Each row was made from one small tree. Brackets hold a mark, then the marks that hang from it, in alphabetical order. Every link used is in the known rows. Write each row's tree.
Known rows:
(mopa kedo (lolos (mefek (pavad rifik) tegoki) sode)): [-23   0   7  13  -6  15 -19  10 -14  45   1  -4 -22   6 -14  -7 -41  -6
   0   1  13   7 -34  11  14 -28 -15  -9 -15]
(kedo (mopa (lolos mefek))): [-13  -4  20  14  -5   9 -15  13 -22  22   6 -12 -22  12  -4   5 -26  -8
 -19   3  -1  -3  -7  11  11  -9  -1  -5 -11]
(mopa kedo (lolos mefek)): [-16  -1  10   5 -12  10  -8  10   1  30   3  -6 -11  18  -7   4 -44  -6
  -4   4   3  15 -29  10  18 -17   1   3 -11]
(senafur lumuk (tegoki (mefek (lolos sode) (pavad rifik)))): [-12  -9   8  24   7   4  12 -13 -19  21  10  -2 -18  -1 -34  -8 -39 -10
 -25   1  15  14  -8  17   8 -16 -22  -6  -6]
(fepi (rifik rula)): [-10 -13  22  18   8  -5  -2   1  -5 -20   1   2  -9  27   8   4 -32   6
 -19  -1 -24   1 -21  -3  19  18  -6 -12 -11]
(kedo (mopa (lolos (mefek (tegoki (senafur lumuk))) sode))): [-27  -7  19  15   6  18 -22  15 -30  39  18 -13 -32   1 -12   1 -20  -6
 -17   1   3   3   0  15  16  -8  -9  -6 -14]
(kedo (mopa (lolos mefek sode))): [-13  -7  18  14  -4   5 -19  15 -34  38  16 -11 -27   4  -4   4 -22  -6
 -18   3   1  -9  -4   8  13  -9  -1  -7 -10]
(lumuk (senafur (tegoki (mefek pavad)))): [-22 -13  12  13  15 -10  14 -14  -5  -3  13   6  -8  23 -16  -6 -24 -20
 -24  -7   2   5 -27  19  11 -13 -19 -20  -4]
(pavad mefek (rifik rula)): [  3  -3   8  21 -44  -7  -8   4   2  -6 -13  -3 -11   5  -4  21 -47  -8
  -8   5  -5  16 -18   3  21  -4 -16  -5  -9]
(lumuk (senafur (tegoki (mefek (lolos sode) pavad)))): [-18 -16   7  18  13 -11   8 -15 -15   9  17  13 -10  17 -21  -7 -26 -18
 -24  -7   1   2 -23  21   9 -15 -18 -23  -3]
(tegoki senafur): [-22  -9  12   5   2  11   0   1  -1  -1  16  -7  -8  29   2  30 -24 -11
 -11  -6   1   5 -15  17  26   2  -2  -6  -3]
(lolos (mefek tegoki) mopa): [-18  -5  20  12  -6   8 -17   8 -26  19  21  -8 -10  36 -18   6 -55  -2
 -24 -12 -19 -10   0  16  12   2  -8  -3 -19]
(kedo mopa): [ -2  -6  17  13  -4   3  -7   7 -24   6  10 -11 -21   9  -1   7 -15 -12
 -28  -6  -6   0  -6  12  14   2   1 -15  -2]
(pavad (mefek (lolos mopa) tegoki) rifik): [-10   0  12  26 -45   9 -11   3  -8   2  -8  13  -8  12 -24   7 -56  -7
  -8 -10  -8  10 -13  21  15  -9 -13 -11 -17]
(lumuk (senafur (tegoki (mefek (lolos (mopa kedo)) pavad)))): [-17  -9   9  16  10  -3  12 -18   0  14  10  17  -5  29 -23  -5 -35 -18
 -24 -15   0  11 -22  23  13 -14 -20 -17  -3]
(rula rifik): [  4  -4  29  11 -12  -1  -4  -1 -10 -26   9  -6  -7  25   0  12 -21  -5
 -15  -3   3  -3 -36   2  15  -7  -3 -10 -11]
(lolos (mopa kedo)): [ -7   1  16   1 -13   6  -3   0  -6  25  12   0  -3  33  -3  13 -40  -8
 -21 -17  -6   4  -8  10  26   5  -4  -3  -4]
(mefek (lolos (mopa kedo) sode) (pavad rifik) tegoki): [-10   1   8  25  -6  19 -16 -10 -22  30   0  16 -19  14 -25  -6 -44  -8
 -16 -22   0   1 -22  20   9 -17 -23 -23 -12]
(kedo (mopa (lolos sode))): [-15  -6  21  12  -4   6 -14  10 -30  26  12  -6 -23   4   2   2 -11  -8
 -21  -3   4  -5  -9   7  14  -4  -2 -10  -6]
(kedo (mopa (lolos (mefek (pavad rifik) tegoki) sode))): [-18  -3  18  21  -2  13 -22  12 -32  36   7 -11 -32   1  -9  -3 -23  -9
 -14   0   6  -9 -13  11   6 -20 -13 -14 -16]
(tegoki (mefek lolos (pavad rifik)) senafur): [-23  -5  -7  26  13  25   6 -12   3   9   4  10 -10  33 -18  29 -37 -15
  -1  -8  21   3 -20  29  14 -19 -10 -12  -3]
(tegoki (senafur lumuk)): [-22  -9  11  -2   6  14   2  -2   1   4  19 -13 -14  15  -3  21 -24 -12
 -15  -3   4  16  -6  18  28   3  -6  -1  -4]
(mefek (lolos sode) (pavad (rifik rula)) (tegoki senafur)): [-16  -5   7  33   6  23 -19 -11 -15   5  -3  11 -24  13 -20  10 -37  -8
 -11 -13  -2   7 -28  19   5 -14 -29 -25 -10]
(senafur lumuk (tegoki (mefek lolos pavad))): [-12  -9   7  24  15   9  16 -17 -13   5   7  -1 -12   5 -38  -8 -38  -8
 -29  -2   8  21 -13  21   4 -12 -20  -4  -4]
(lumuk (senafur (tegoki mefek))): [-19 -14  15  12   5 -12  13  -9  -5  -4  19   6  -6  25 -13  -6 -26 -19
 -24  -5  -1   7 -22  17  12  -8 -13 -17  -5]
(mefek lolos pavad tegoki): [-15  -8   8  25  14  19  -8 -14 -17 -22  -5  10 -15  14 -28  -7 -35  -3
 -23 -19 -15  10 -35  28  -6 -11 -16 -26 -10]
(mopa kedo (lolos (mefek pavad tegoki) sode)): [-26  -3   7  12   4  16 -18  11 -17  41   5  -3 -21   7 -18  -6 -38  -2
  -6  -3   6  10 -35  14  14 -24 -12  -9 -13]

Which tree is each row?
[-11  -7  13  30  -7   2   7  -4 -24  31  16  11  -2  29 -30   0 -44  -6
 -24 -11   4   6 -10  15  13  -3 -10  -5   0] : (senafur (tegoki (mefek (lolos (mopa kedo) sode))))
[-15  -5  -2  22  14  17   5 -15 -15   8   6  14  -3  33 -26  14 -43  -7
 -19 -18   3  -4 -12  24   7  -7  -7  -9  -3] : (tegoki (mefek (lolos mopa) pavad))
[-24  -7  -2  19   7  23  -2   0  -9  40  25  16  -5  39 -21  28 -39  -8
  -6 -16  13   3  -2  25  31  -1  -1  -5   2] : (tegoki (mefek (lolos (mopa kedo) sode)) senafur)
[-27  -6 -10  22  22  26  -1  -9 -10  40  15  16 -10  36 -24  30 -36  -9
  -6 -19  17   2  -9  29  26 -10 -12  -8   2] : (tegoki (mefek (lolos (mopa kedo) sode) pavad) senafur)
[-30  -9  -7  16  28  27   1 -13 -13  35  22  10 -15  24 -28  26 -34  -9
 -12 -15  17   4   4  29  25  -7 -15  -3  -3] : (tegoki (mefek (lolos mopa sode) pavad) (senafur lumuk))
[-22  -3   9  16 -31  12  -6   9   4   0  -3  -5 -17   0 -17  13 -38 -12
   0   0   5  24 -16  20  26 -10 -16  -7 -16] : (pavad (mefek (tegoki (senafur lumuk))) rifik)
[-10  -1  -6  23   1  15  -2  -8 -15  37   7  15 -11  24 -22  12 -45 -11
 -11 -14  17  -3 -13  20  17 -16  -9 -12  -3] : (tegoki (mefek (lolos (mopa kedo) sode) (pavad rifik)))
[-14 -11  14  17   5   2  17  -6 -14   6  17 -10  -9   9 -28  -8 -33  -8
 -29   1   8  21  -7  14  14  -3 -13   2  -5] : (senafur lumuk (tegoki mefek))
[-36 -10  17  12  -1  15 -20  13 -25  28  20  -5 -18  18 -10   5 -35  -2
  -5   1   3  -5 -18  13  14 -11  -7  -3 -18] : (mopa (lolos (mefek (tegoki senafur)) sode))
[-11  -2  14  24   2  13 -10 -10  -8 -20 -10  -4 -20  14  -9  -2 -34 -10
 -20  -9  -6   9 -37  10   0 -12 -28 -23 -14] : (mefek (pavad (rifik rula)) tegoki)
[-34  -2  14  10   4  25 -10   0  -3  15   2 -10 -21  12 -11   3 -41  -9
  -3   5   9   7 -24  18   7 -23 -21  -1 -23] : (mopa (lolos (mefek (pavad rifik) (tegoki (senafur lumuk)))))
[-23 -12  12  11   5  14 -13  10 -12   8  20 -17 -20  18 -20   8 -42  -5
 -15  -1  -9  10 -10  22  15  -4  -8  -5 -17] : (lolos (mefek (tegoki (senafur lumuk))))
[ -1  -3   7  18 -50  -3 -11   5 -16  28   2  11 -11   6 -16  18 -52  -8
  -7  -4   0  -1  -2  14  23  -9  -8  -5 -11] : (pavad (mefek (lolos mopa sode)) rifik)
[-24   2  12  19   7  33  -8 -18  -5   9   0   9 -18  20 -26   7 -45 -12
 -13 -19   0   9 -13  30   9 -14 -29 -14 -17] : (mefek (lolos mopa) (pavad rifik) (tegoki (senafur lumuk)))
[ -9  -4  14   1 -13   1 -11   5 -26  48  26   3 -11  21  -3  11 -33  -6
 -20 -16  -1  -6  -3   5  33   5  -3  -5  -1] : (lolos (mopa kedo) sode)
[  0  -2  10  14  -2   3  -2 -12  -4  -8  -8  -7 -16  15   3  13 -34 -13
 -17  -2   0   2 -27   4   9 -11 -22 -15  -7] : (mefek (pavad (rifik rula)))
[-19  -1  14  23  11  23 -11 -16 -21  -8  -1  15 -10  25 -29  -2 -43  -4
 -27 -26 -17   1 -23  26  -3  -6 -22 -20 -13] : (mefek (lolos mopa) pavad tegoki)
[ -1  -5  10  10 -15   6 -13  -1 -22  37  16  14 -10  22 -15   9 -43  -4
 -21 -17  -8   0  -5  14  21   2  -2  -9  -2] : (mefek (lolos (mopa kedo) sode))
[-28  -5  19  12  -6  14 -13   8 -14   4   8  -5 -11  21 -11  -4 -43  -2
 -12   2  -5   2 -26  12   3 -11  -5  -2 -19] : (mopa (lolos (mefek tegoki)))
[-12  -1  12  34 -40  15 -16  -1   3   1 -13  14  -9  21 -21  23 -60  -6
  -6 -10 -11  19 -10  17  18  -3 -26  -6 -14] : (pavad (mefek (lolos mopa) (tegoki senafur)) (rifik rula))
[-29 -11   0   9  17  20   8  -2   2   8  22  -5 -10  23 -15  22 -27 -12
 -10  -3  16  16  -4  23  29  -1  -2   1  -2] : (tegoki mefek (senafur lumuk))
[-14   0   7  15  -5   8 -23   9 -29  62  17  -5 -24  17 -19   4 -52  -6
 -13 -12   0 -10 -10  13  21 -18 -19 -11 -17] : (lolos (mefek (pavad rifik) tegoki) (mopa kedo) sode)
[ -8   0   7  25 -47   7 -17   8 -13  28  -3  15 -13   4 -27   5 -54  -6
  -4 -10  -2  13 -14  18  22 -10 -12 -11 -14] : (pavad (mefek (lolos (mopa kedo) sode) tegoki) rifik)
[  2   2   5  18 -52   3  -5   2   1  22 -10  13  -7  11 -17  18 -57 -10
  -3  -6   0  14 -12  17  24 -11  -8  -4 -10] : (pavad (mefek (lolos (mopa kedo))) rifik)
[-15  -8   7  18   0   2 -22  10 -36  30  17 -12 -30   3 -17   1 -40  -5
 -14   0   0 -13 -18  13  10 -20 -14 -18 -19] : (lolos (mefek (pavad rifik) tegoki) sode)
[-16  -5  13  12  -9   5 -25  17 -37  58  28  -4 -18  23 -21   2 -51   0
 -20 -13 -10  -5  -2  11  26  -3  -7  -6 -14] : (lolos (mefek tegoki) (mopa kedo) sode)
[-21  -1   8  28   4  29  -8 -13  -3  -8  -7   9 -17  19 -20   8 -38 -12
  -8 -14   2   9 -32  30   1 -20 -22 -23 -13] : (mefek lolos (pavad rifik) (tegoki senafur))
[-22  -9  14  16   4  26  -8  -6  -6 -11  10   5 -15  15 -26   2 -35  -5
 -18 -13 -11  23 -16  29  10   0 -10 -13 -10] : (mefek lolos (tegoki (senafur lumuk)))
[-22   3   9  17   0  20 -14   4  -5  43   7  -7 -17  33 -19  16 -57 -10
  -7 -14   2   1 -14  21  21 -18 -23  -6 -17] : (lolos (mefek (pavad rifik) (tegoki senafur)) (mopa kedo))
[-19  -3  12   2 -12   9  -9   9 -10  33  10   3 -11  11  -1   0 -25  -6
  -6  -2  11  12 -31   5  23 -11  -1  -4  -3] : (mopa kedo (lolos sode))
[-16  -7  15  18   2  -7  12 -19  -3   9  10  16  -6  28 -17  -3 -38 -21
 -22 -10   4  -1 -19  20   9 -16 -22 -18  -8] : (lumuk (senafur (tegoki (mefek (lolos mopa) (pavad rifik)))))
[-28  -3   6  22  16  30 -16 -10 -23  30   8  18 -17  24 -29  10 -36  -4
 -15 -29  -4   6 -20  29  16 -10 -23 -19  -6] : (mefek (lolos (mopa kedo) sode) pavad (tegoki senafur))
[  0   2  10  16  -9  12  -3 -19 -10  13  -4  10 -10  23 -11  13 -48 -12
 -17 -15  -1  -9 -13  18   5 -15 -17 -13 -11] : (mefek (lolos mopa) (pavad rifik))
[-23  -8  -9  19  18  24   2 -10  -5  29  14   5 -21  11 -23  21 -33 -14
  -3  -4  26   8  -8  28  23 -18 -13  -8  -4] : (tegoki (mefek (lolos sode) (pavad rifik)) (senafur lumuk))
[  1  -1  12  10 -16   9  -5  -7  -8  17   7  13  -3  30 -16  10 -48  -6
 -21 -17 -11   7 -11  17  16   3  -1  -7  -2] : (mefek (lolos (mopa kedo)))
